Every row comes from one small tree of marks. Brackets hold a mark, then the marks that hang from it, in the order of their numbers. Every link used is in the known rows. Which tree was each row made from?
Known rows
[q_241 [q_772 q_141 q_413 q_708]]: [ 0.06 -1.88  1.74 -1.21 -4.14  1.93 -2.84  0.92 -0.93  0.46 -1.40 -2.06
  2.10 -2.58  2.64 -1.14  3.91  2.49 -0.22  5.75 -1.51  0.03 -0.55]
[q_413 [q_772 q_282]]: [-0.78  2.93 -1.98  1.14 -2.62  1.73  0.70 -0.35  0.37 -0.93 -1.03  1.48
 -0.64  1.09 -1.95  1.84 -1.00 -3.62  0.36 -0.49 -0.49  0.49  0.01]
[q_241 [q_772 q_141 q_282 q_413 q_616]]: [ 1.60 -4.51 -1.20  0.64 -7.04  0.82 -3.73  1.42  0.03  1.47 -0.01 -0.85
  1.14 -1.57  0.97 -1.56  5.48 -0.44 -0.18  6.58 -1.41  0.39 -1.32]
[q_413 q_455 [q_772 q_282]]: [-0.60  2.65 -0.58  1.05  1.79  0.27  0.32 -0.44  0.53 -0.48  0.08  2.62
 -1.27  1.29 -2.14  1.09 -1.40 -5.64  1.64 -0.24 -0.60 -0.19 -0.07]
[q_241 [q_772 q_282 q_413]]: [ 0.92 -0.63 -0.71  1.09 -3.62  2.18 -2.40  0.16  0.57  0.27 -0.64 -0.35
  0.47 -1.39 -0.60 -1.14  2.64 -3.18  0.63  4.45 -1.66  0.90 -0.67]
[q_141 [q_772 q_282]]: [ 0.10  1.98 -1.65  0.14 -0.77 -0.30  0.27 -0.70  0.61 -0.68  0.65  0.83
 -0.99  0.60 -1.11  1.58 -0.46 -2.94 -0.22  0.32 -0.22  0.93  0.99]
[q_141 [q_772 q_106 q_282 q_616 q_708]]: [ 0.44 -0.48 -2.02 -0.80 -4.30 -1.85  2.62 -1.07  0.74 -0.83  2.41  1.89
 -0.46  0.87 -0.59  2.46 -0.88  1.22 -0.56 -0.17  0.18 -0.65  1.71]
[q_106 [q_772 q_282 q_413 q_616]]: [ 1.47 -2.58 -0.89  0.53 -4.81  0.69 -0.64 -0.70  1.33  0.86  0.41  0.17
 -1.21 -1.14  0.02 -1.03  2.36 -2.11 -0.20  4.62 -0.72  1.21 -0.34]
[q_141 [q_772 q_106 q_282 q_616]]: [ 1.00 -0.64 -3.02  0.00 -1.32 -1.45  0.86 -0.56  1.14 -0.70  1.64  1.80
 -1.14  1.12 -0.71  1.75 -0.44 -0.67 -0.26 -0.57  0.18  0.12  0.85]
[q_106 [q_772 q_282 q_413 q_616 q_708]]: [ 0.77 -2.43  0.22 -0.35 -7.55  0.53  1.03 -1.12  0.92  0.74  1.02  0.11
 -0.44 -1.55  0.29 -0.37  2.05 -0.30 -0.40  5.12 -0.82  0.45  0.46]
[q_141 [q_772 q_106]]: [ 0.30  1.82 -0.82 -0.96  3.95 -0.17 -0.01 -0.54  0.61 -1.45 -0.26  0.59
 -0.86  0.50  0.85  1.17 -1.88  0.92 -0.11 -1.88  0.24  0.55  0.95]
[q_106 [q_772 q_241]]: [-0.75 -0.33  1.97 -0.71  6.84 -0.44  0.79 -0.31 -0.13  0.74 -1.16 -2.29
  0.53 -0.66  2.60 -2.36 -0.47  0.37 -1.95 -3.17  1.03  1.59  0.14]
[q_455 [q_413 [q_772 q_282]]]: [-0.53  3.75 -0.95  1.03  1.06  0.67  1.20  0.04  0.43 -0.48  0.15  1.93
 -1.52  0.87 -1.84  1.82 -1.56 -5.10  0.76 -3.04 -0.32 -0.02  0.03]
[q_241 [q_772 q_616 q_708]]: [ 0.21 -5.30 -1.12  0.11 -4.78 -0.06  1.25  0.14 -1.79  1.17  1.48 -4.36
  2.24 -0.46  3.56 -2.44  1.52  3.84 -0.59  3.89  0.32 -0.59  0.33]
[q_141 [q_772 q_413 q_616 q_708]]: [ 0.64 -1.60 -1.03 -0.58 -6.81  0.86  0.72 -1.00  0.09  0.08  2.18 -4.22
 -0.25 -0.74  0.74 -0.40 -0.71  4.68  0.01  5.54  0.10 -0.18  1.45]
[q_455 [q_413 q_772]]: [-0.62  3.40 -0.41  0.62  3.29  1.21  0.87  0.22 -0.42 -0.36 -0.16 -0.78
 -1.03  0.53  0.40  0.37 -2.16 -1.60  0.73 -3.03  0.33 -0.10 -0.09]
[q_772 q_141 q_241 [q_413 q_455]]: [ 0.08 -0.29  4.01 -0.23  5.95 -0.37 -3.56  1.14 -0.67  1.27 -1.25 -1.00
  0.30 -1.15 -0.41 -2.48  1.14 -0.14  0.49  0.47  0.06  0.14 -1.47]
[q_413 [q_772 q_616]]: [-0.17 -1.32 -2.67  1.19 -3.50  1.34  1.10 -0.12 -0.74 -0.15  0.26 -3.13
  0.03  1.44  1.01 -0.44 -1.17  2.24  0.11  1.49  0.64  0.00  0.11]
[q_772 q_106 q_241 q_413 q_616]: [ 0.86 -1.53  0.41  0.75  1.02  0.02 -0.53  0.03 -0.09  0.43 -0.12 -2.14
  0.42 -0.18 -0.83 -2.14 -0.64  3.64 -0.31 -1.31  1.15  0.05 -0.78]
[q_455 [q_413 [q_772 q_106]]]: [-0.31  3.83 -0.30  0.04  5.26  0.76  0.89  0.19  0.39 -1.22 -0.79  1.86
 -1.25  0.59 -0.09  1.42 -2.74 -0.98  0.95 -5.66  0.26 -0.44 -0.10]
[q_413 q_772]: [-0.88  2.09 -1.34  0.70 -0.26  2.28  0.53 -0.15 -0.43 -0.95 -1.46 -1.51
 -0.08  0.90  0.37  0.37 -1.61  0.05  0.45 -0.19  0.02  0.45  0.10]
[q_241 [q_772 q_106 q_282 q_708]]: [-0.10 -0.18 -0.17 -0.51 -0.93 -0.28  1.09 -0.21  0.00 -0.63 -0.30  3.08
  1.54 -0.46  0.53  1.02  1.27 -1.62 -0.11 -0.42 -0.81 -0.43  0.40]

Which tree is each row?
[ 0.53 -2.95  1.15 -0.03  0.53  0.33 -0.46 -0.39  0.41  1.67 -0.08 -4.34
  0.10 -1.49  1.90 -3.31  0.40  3.24 -1.51  1.45  0.68  1.33 -0.22] : [q_106 [q_772 q_241 q_413 q_616]]
[-0.05 -3.42  0.82 -0.74  0.84 -2.36 -0.40  0.78  0.15  1.65 -0.29  0.16
  0.73 -0.66  1.71 -1.04  3.00 -0.13 -2.78 -1.20  0.37  1.07 -0.57] : [q_106 [q_772 q_141 q_241 q_282 q_616]]
[-1.23  2.80  0.47  0.22 -0.60  0.05  2.08 -0.97  0.04 -0.42  0.89  2.74
 -0.45  0.83 -1.99  1.87 -1.92 -3.97  1.38  0.24 -0.61 -0.92  0.76] : [q_413 q_455 [q_772 q_282 q_708]]
[-0.33  0.85 -0.65 -0.36 -0.28 -0.46  3.31 -0.25 -0.32 -0.40  1.48  0.33
 -0.52  0.82  0.78  1.32 -2.60  2.57  0.39 -3.50  0.74 -1.64  0.60] : [q_455 [q_413 [q_772 q_106 q_616 q_708]]]
[ 1.02 -2.29  2.04 -0.51  2.56  0.86 -5.13  1.44 -0.41  1.11 -1.00 -1.31
  0.53 -2.07  2.35 -2.76  3.68 -0.98  1.28  5.58 -1.51  0.09 -1.54] : [q_241 [q_772 q_141 [q_413 q_455]]]
[ 0.21 -3.47 -0.26 -0.12 -6.83 -1.17  0.58  0.52 -1.27  0.56  0.47  1.42
  0.98  0.24  0.31  0.81  3.29  0.18 -0.63  2.96 -0.05 -0.75 -0.26] : [q_772 q_141 q_282 q_616 q_708]
[ 1.12  1.83 -0.26  0.91 -1.26  1.38 -1.31 -0.47  1.12 -1.25 -1.46  3.98
 -1.06 -0.40 -3.23  1.13  0.55 -3.50  1.16  0.15 -0.90  0.51 -0.77] : [q_772 q_106 q_282 q_413]
[-1.74  3.66 -0.49  1.05  0.83  0.72  1.49 -0.17  0.28 -0.25 -0.94  0.17
  0.28  1.07 -2.45  0.79 -2.15 -1.92 -0.90 -4.12  0.48  0.71  0.33] : [q_413 [q_772 q_241 q_282]]
[ 0.22 -2.06  0.05  0.04  1.34 -2.53 -0.50  1.08 -0.26  0.57 -0.51  2.48
  0.96  0.64 -0.84  0.17  1.79  0.43 -1.40 -3.80  0.91 -0.14 -1.05] : [q_772 q_106 q_141 q_241 q_282 q_616]
[-1.33  2.17  1.09 -0.18  1.40  0.47  1.77 -0.72 -0.78 -0.42  0.35 -0.26
 -0.20  0.69  0.27  0.41 -2.41 -0.44  1.37  0.53 -0.03 -1.05  0.70] : [q_413 q_455 [q_772 q_708]]
[ 0.99  0.68  1.06  1.37  0.49  0.63 -2.03 -0.40  0.39  0.19  0.18  2.53
 -1.45 -0.31 -2.96 -0.78  0.79 -5.98  2.33  2.95 -0.95  0.08 -0.94] : [q_772 q_282 [q_413 q_455]]
[-1.47  3.54  0.18  0.08  5.26  0.59  1.27 -0.03  0.22 -0.93 -1.94 -0.54
  0.48  0.95 -0.52  0.46 -3.36  2.06 -0.63 -6.39  0.83  0.21  0.21] : [q_413 [q_772 q_106 q_241]]
[-0.42 -2.31  0.88 -0.16  1.23 -1.76  2.98 -0.35 -1.37  0.39  0.72 -1.49
  1.60  0.66  0.73 -1.16 -1.47  4.80 -1.18 -3.85  1.77 -0.85  0.51] : [q_772 q_106 q_241 q_616 q_708]
[-0.68 -1.40 -0.39  0.35 -1.75 -0.24  2.33 -0.56 -1.08  0.46  1.92 -1.75
  0.08  1.08  1.03 -0.43 -1.91  1.73  1.22  2.03  0.44 -1.52  0.67] : [q_413 q_455 [q_772 q_616 q_708]]
[-0.16 -1.18  0.77 -1.52 -0.92 -0.72 -0.80  0.87 -0.06 -0.42 -1.25  4.05
  1.92 -1.06  1.22  1.56  3.70 -1.03 -0.57  0.28 -1.30 -0.42 -0.22] : [q_241 [q_772 q_106 q_141 q_282 q_708]]
[-0.57  2.23 -0.35 -0.83  2.39  1.21 -1.27  0.68  0.14 -1.64 -2.92  2.02
  0.04  0.43  0.79  1.86  0.00  0.77 -0.11 -2.33 -0.34 -0.01 -0.69] : [q_413 [q_772 q_106 q_141]]
[ 0.13 -0.29 -1.93  1.00 -0.20  0.53  1.47  0.25 -0.73  0.51  1.45 -2.45
 -1.00  1.10  0.98 -0.44 -1.69  0.81  0.50 -1.37  0.82 -0.56 -0.04] : [q_455 [q_413 [q_772 q_616]]]
[-2.42  2.64  1.34 -0.71 -1.63 -0.28  1.39  0.37 -0.36 -0.21 -1.14  0.90
  1.39  0.20 -1.26  2.21 -0.13  0.19 -1.63 -2.74 -0.07 -0.12  0.47] : [q_413 [q_772 q_141 q_241 q_282 q_708]]
[ 0.14 -0.12 -2.65  0.65 -1.36  0.92  1.36 -0.06  0.07 -0.84 -0.42 -0.48
 -0.22  1.43  0.51  0.44 -1.61  2.19  0.20 -1.48  0.65 -0.37 -0.03] : [q_413 [q_772 q_106 q_616]]
[ 0.14  0.52  3.32  0.77  5.79 -0.03 -1.59  0.06 -0.55  1.11 -0.24 -2.10
 -0.23 -0.49 -1.24 -3.01 -1.24 -1.04  1.02 -0.27  0.49  0.21 -0.77] : [q_772 q_241 [q_413 q_455]]
[-2.21  2.39  2.56 -0.23  4.94 -0.60  2.39 -0.57 -0.87  0.30  0.44 -1.90
  0.63  0.75 -0.06 -0.51 -3.65  0.99  0.27 -3.32  0.83 -0.78  0.78] : [q_413 q_455 [q_772 q_241 q_708]]
[ 1.21 -2.65 -1.37  0.14 -1.88 -1.66 -1.05  0.85 -0.15 -0.24 -0.63  3.95
  0.02  0.71 -0.47  1.05  3.10 -1.12 -0.14 -0.16  0.02 -0.31 -1.12] : [q_772 q_106 q_141 q_282 q_616]
[-1.27  3.28  0.76 -1.43  2.50 -2.02  2.76 -1.01  1.06 -0.91  0.91  1.87
  0.29  0.30 -1.56  2.42 -2.31  0.10 -1.64 -5.31  0.50  0.09  1.84] : [q_141 [q_772 q_106 q_241 q_282 q_708]]
[ 0.89  2.49  0.24  0.24  1.02  0.10 -1.84 -0.77  1.62 -0.05  1.37  1.46
 -2.39 -0.41 -2.39  0.68 -0.68 -4.74  1.71  3.36 -1.27  0.52  0.54] : [q_141 [q_772 q_282 [q_413 q_455]]]
[-0.55 -0.41  1.07 -0.60 -3.52 -0.49  0.08  0.22 -1.05 -0.40 -1.18  3.09
  0.81 -0.13 -0.43  1.61  2.88 -2.30 -0.49  1.70 -0.28 -0.29 -0.29] : [q_772 q_141 q_282 q_708]
[ 1.10 -3.71 -0.57 -0.31  0.15 -1.12 -1.40  0.97 -1.01 -0.14 -0.92  1.06
  0.51  0.58  1.78 -0.37  2.21  2.20 -0.13  0.02  0.61 -0.40 -1.11] : [q_772 q_106 q_141 q_616]
[ 1.61 -0.57 -1.81 -0.25 -2.44  0.43 -1.11 -0.59  1.17 -0.53  0.94 -1.75
 -1.26 -0.17  0.12 -0.10 -0.87  3.19  0.35  2.30 -0.04  0.28  0.61] : [q_141 [q_772 q_106 q_413 q_616]]
[ 0.32 -1.98  3.26 -1.31  0.06  0.53 -3.34  0.96 -0.79  1.14 -0.40 -1.08
  1.30 -2.43  2.44 -1.90  3.47  0.61  0.93  6.02 -1.55 -0.66 -0.77] : [q_241 [q_772 q_141 [q_413 q_455] q_708]]
[-1.57  3.18  1.83 -0.55  6.36 -0.27 -0.33  1.51 -0.65  0.46 -0.95 -1.28
  0.23 -0.02  0.84  0.00 -1.03  0.78 -1.10 -5.79  0.77 -0.03 -0.52] : [q_455 [q_413 [q_772 q_141 q_241]]]
[ 0.77 -1.38 -3.05  0.47 -4.07 -1.04  0.82 -0.50  0.44  0.02  2.30 -0.80
 -0.97  0.97 -0.27  0.66 -0.02 -1.05 -0.45  1.98  0.28  0.47  1.05] : [q_141 [q_772 q_282 q_616]]
[ 0.75 -0.24 -0.49 -0.31  1.24 -0.51 -0.39 -0.36  1.04  0.17  1.07 -3.35
 -0.37 -0.22 -0.36 -0.93 -1.93  4.63 -0.88 -1.20  0.89  0.42  0.62] : [q_141 [q_772 q_106 q_241 q_413 q_616]]
[ 0.20  2.86  2.33 -0.98  8.49 -1.06 -1.55 -0.53  1.50 -0.13  0.56 -0.47
 -1.32 -0.58 -1.07 -0.83 -2.97  0.43  0.71 -2.85  0.15  0.26  0.51] : [q_141 [q_772 q_106 q_241 [q_413 q_455]]]
[ 0.86 -2.40  1.17 -0.21  0.42 -0.57 -2.40  1.08 -0.25  0.65 -1.28 -1.05
  0.79 -0.73 -0.01 -1.65  1.51  4.12 -0.73 -0.65  0.58  0.01 -1.29] : [q_772 q_106 q_141 q_241 q_413 q_616]
